What can hang from each mark:
J_426: J_965
J_768: J_415 J_806
J_111: J_806
J_415: J_768 J_965
J_806: J_68 J_111 J_228 J_652 J_965
J_228: J_806
J_68: J_474 J_806
J_839: J_806
J_965: J_474 J_936

Every row comes from one small tree of marks. Brackets hold a mark, then the marks that hang from it, in the order of their numbers. Every link used is in the known rows. Which tree was each row made from?
In the rows, zero is written as 128.
Known rows:
(J_68 J_474 (J_806 J_965)): [124  86 107 115 143 127 107 123 135 133  88 131 149 130  88 130 129  91
 100 159 102 139 171 131 143 122 159]
(J_768 J_806): [140  63 129 112 167 119 160 141 175 151 104 110 100 138  68 142  90 109
  97 144 106  85 127 107 138 104 134]
(J_415 (J_768 (J_806 J_652)) (J_965 J_474 J_936)): [120 107 112 124 158 107 135 103 149 121 107 162  37 107 138 155  55 117
 113 142 107 123 139  74 110  89 119]
(J_426 (J_965 J_936)): [111  59 109 112 171 155 164 156 196 147  81 112 116 109 116 152 116 147
  72 105 115  90 104 143 131 111 127]
(J_68 J_806): [124  79  98 110 149 138 166 131 164 138  99 115 140 148  79 131 127 108
  62 156 101 108 130 147 121 110 151]
(J_68 (J_806 J_652 (J_965 J_474 J_936))): [103  76 100  88 140 132 111 102 118 108 122 155 104  90 145 100 110 126
  76 131 110 157 176 140 122  93 151]
(J_415 (J_768 (J_806 J_68 J_228 J_965))): [152 134 144 118 152 109 119 142 139 121 146 163  92 154 129 140  62 113
 139 198  88  86 140 103 133  81  96]
(J_111 J_806): [114  73  98 114 179 131 191 123 186 133  94 120 126 163  84 137 125 133
  81 135 105  92 136 150 137 102 147]
(J_415 (J_768 J_806)): [165 100 117 125 165 108 172 136 169 138 107 131  87 159  71 140  81  98
  94 168  98  90 115 106 131 112 135]
(J_228 J_806): [119  48 101  95 159 132 185 137 161 135  64 108 143 148  85 135  95 107
  64 150 112 102 121 135 151 127 154]
(J_806 J_68 J_111): [128  93 140 121 134 139 124 161 160 120 155 146 109 137  96 170 134 117
  77 157 125  95 147 143 117  82  83]
(J_111 (J_806 (J_68 J_474) J_652)): [ 99  85 110 137 162 129 121 105 166 112 119 148 117 138  89 182 129 134
  95 161 112 123 170 150 124 100 127]
(J_68 J_474 (J_806 J_228)): [103  92 106 105 139 122 109 110 149 126 110 139 138 138  92 132 107  87
  87 157  86 112 149 133 122 138 149]
(J_768 J_415 (J_806 (J_68 J_474) J_111)): [125 110 166 150 143  88  72 134 149 139 152 153  76  91  61 195 108 128
 109 146 144  99 155  82 136 118 134]
(J_839 (J_806 J_68 J_111 J_652 J_965)): [108  84 139 141 140 137 101 157 134 117 176 164  70 121 128 151 130 102
  93 184 108 100 207 133 154  60  67]
(J_228 (J_806 (J_68 J_474) J_111 J_652)): [ 95  64 124 122 143 126  92 143 119 100 127 144 119 114  88 177 116 118
  74 167 125 135 190 133 132 122 122]
(J_111 (J_806 (J_68 J_474) J_652 (J_965 J_936))): [102  91 120 112 166 126  96 119 135 112 128 156 110 112 134 155 127 149
 115 152 122 146 197 137 136  87 127]
(J_228 (J_806 J_111)): [111  49 111 100 159 124 163 160 142 124  98 115 131 140  85 138 110 116
  57 145 115 105 156 135 147 125 143]
(J_68 J_474 (J_806 J_111 J_652 (J_965 J_936))): [104  79 111 110 149 122  60 135  96 109 146 138 109  87 111 127 144 115
  82 143 111 169 229 128 138 108 144]
(J_965 J_474): [118  70 113  97 138 134 165  97 180 121  97 159 108 129 103 127  90  91
  69 116 114 104 107 140 114 115 133]
(J_68 J_474): [130  71 111 117 148 128 137 115 184 135  84 131 126 132  64 148 111  75
  79 139 110 106 123 133 140 131 139]
(J_768 J_415 (J_806 J_68 J_111 J_228 J_652)): [ 97 105 158 131 147 102  63 120 133 106 201 155  52  75  98 165  84 162
 102 159 116  75 167 105 142  75  95]
(J_806 J_68 J_228 J_652 (J_965 J_474 J_936)): [ 89  99 137  74 127 136  71  94 119  85 168 201  80  80 195 120  67 133
 113 147 105 124 162 139 118  66  79]
(J_426 (J_965 J_474 J_936)): [ 95  60 111 102 159 145 157 124 187 133  81 148 103 101 140 147 100 138
  75  82 123 108 101 139 109 123 138]
(J_68 J_474 (J_806 J_111)): [113  81 110 123 145 119 106 138 141 127 121 131 131 133  65 151 148  90
  70 144 108 135 181 130 120 135 151]

Write each row's tree:
[135  92 145 129 161  94 107 141 137 138 140 123  75  86  79 134 100 145
 108 132 131  86 166  89 177  86 139] : (J_768 J_415 (J_806 J_111 J_965))
[126  92 145  98 157  91 119 101 142 143 115 156  66  61 123 119  66 137
 113 101 143 113 132  79 149 107 165] : (J_768 J_415 (J_806 (J_965 J_474 J_936)))
[144 137 134 163 150 113 118 139 167 145  97 149  84 151  93 208  81  94
 144 194 110 101 128  69 118  97 103] : (J_415 (J_768 (J_806 (J_68 J_474))) J_965)
[ 98  93 130 114 127 136  74  98 155  96 150 166 104 113 110 164  90 101
  99 178  93 101 152 143 128  93  85] : (J_806 (J_68 J_474) J_228 J_652)
[118  87 140 143 134 128 130 135 184 154 119 163  99 147  96 178 119  56
  92 175 113  91 135 119 126 123 112] : (J_839 (J_806 (J_68 J_474)))
[111  82 133 110 142 121  93 166 112 116 108 147 143 123 112 164 116 112
 106 170 128 138 193 119 149 118 125] : (J_228 (J_806 (J_68 J_474) J_111 J_965))
[101  65 130  91 149 130  96 165  98 101 143 143 111  97 145 143 113 150
  86 166 128 142 204 135 146  84 105] : (J_228 (J_806 J_68 J_111 J_652 (J_965 J_936)))
[ 85 101 117 118 161 133  84 102 133  90 141 165 115 129 135 151 105 141
 133 172  92 118 198 145 147  76 107] : (J_111 (J_806 (J_68 J_474) J_228 J_652 J_965))
[ 83  68  93 104 176 135 155  99 165 100 129 133 104 142 105 126 103 146
  84 146  80  87 161 160 143  83 125] : (J_111 (J_806 J_228 J_652))
[ 89  88 109 112 143 124  47 116  95  88 156 148 113 101 113 120 118 110
  99 165  82 136 231 136 151  97 124] : (J_68 J_474 (J_806 J_111 J_228 J_652 J_965))
[111  95 121 131 160 127 141 121 179 133 105 150 131 159  87 182 131 120
 104 152 116 115 147 140 119 116 134] : (J_111 (J_806 (J_68 J_474)))
[155  91 111 134 167 111 153 124 161 118 126 129  74 144  75 135  80 108
  90 175  91  98 134 113 137  98 127] : (J_415 (J_768 (J_806 J_652)))
[ 99  38  99 108 159 128 142 146 131 103 114 115 113 122  85 137 110 127
  49 149 110 116 179 143 154 110 131] : (J_228 (J_806 J_111 J_652))
[116  57 111  98 160 126 145 167 119 119  98 117 135 133 107 124 110 123
  81 151 119 116 183 129 170 105 136] : (J_228 (J_806 J_111 J_965))
[ 89 109 139 104 153  95 111  88 162 142 114 159  46  66 140 150  37 141
 124 108 124  79 111  63 129 101 137] : (J_768 (J_415 (J_965 J_474 J_936)) (J_806 J_228))
[120  99 130 148 162 109 141 116 185 167  87 106  75  98  71 172  79 136
 113 139 128  65 111  72 162  89 139] : (J_768 (J_415 J_965) J_806)
[129 119 102 116 144 123 167 108 174 129  84 168  70 128 150 146  75  99
  90 138 113 114 101 101 102 103 119] : (J_415 J_768 (J_965 J_474 J_936))
[ 83  77 119  90 141 133  78  98 108  69 172 177  76  93 155  99  82 122
  95 131  90 111 200 143 148  65  85] : (J_806 J_111 J_228 J_652 (J_965 J_474))
[131 111 157 142 143  93  94 114 171 149 120 145  92  97  62 189  91 120
 113 149 137  92 119  87 135 123 144] : (J_768 J_415 (J_806 (J_68 J_474)))
[110  63 120 133 152 133 120 147 137 123 154 142  71 119 114 122 126  92
  78 160  99  94 205 130 173  74  93] : (J_839 (J_806 J_111 J_652 J_965))
[113  79 137  84 147 127 117 179 109 125 126 141 127 115 146 146 114 139
  94 159 134 135 182 125 142  99 116] : (J_228 (J_806 J_68 J_111 (J_965 J_936)))
[ 90  50 106  97 151 124 115 123 100  86 114 151 108 102 127 117  92 128
  76 135 115 141 203 135 157 100 132] : (J_228 (J_806 J_111 J_652 (J_965 J_474)))
[ 96  76 111  92 141 126  93 123  97  96 157 161  91  86 146 104 128 134
  72 123 113 160 209 140 120  88 134] : (J_68 (J_806 J_111 J_652 (J_965 J_474 J_936)))
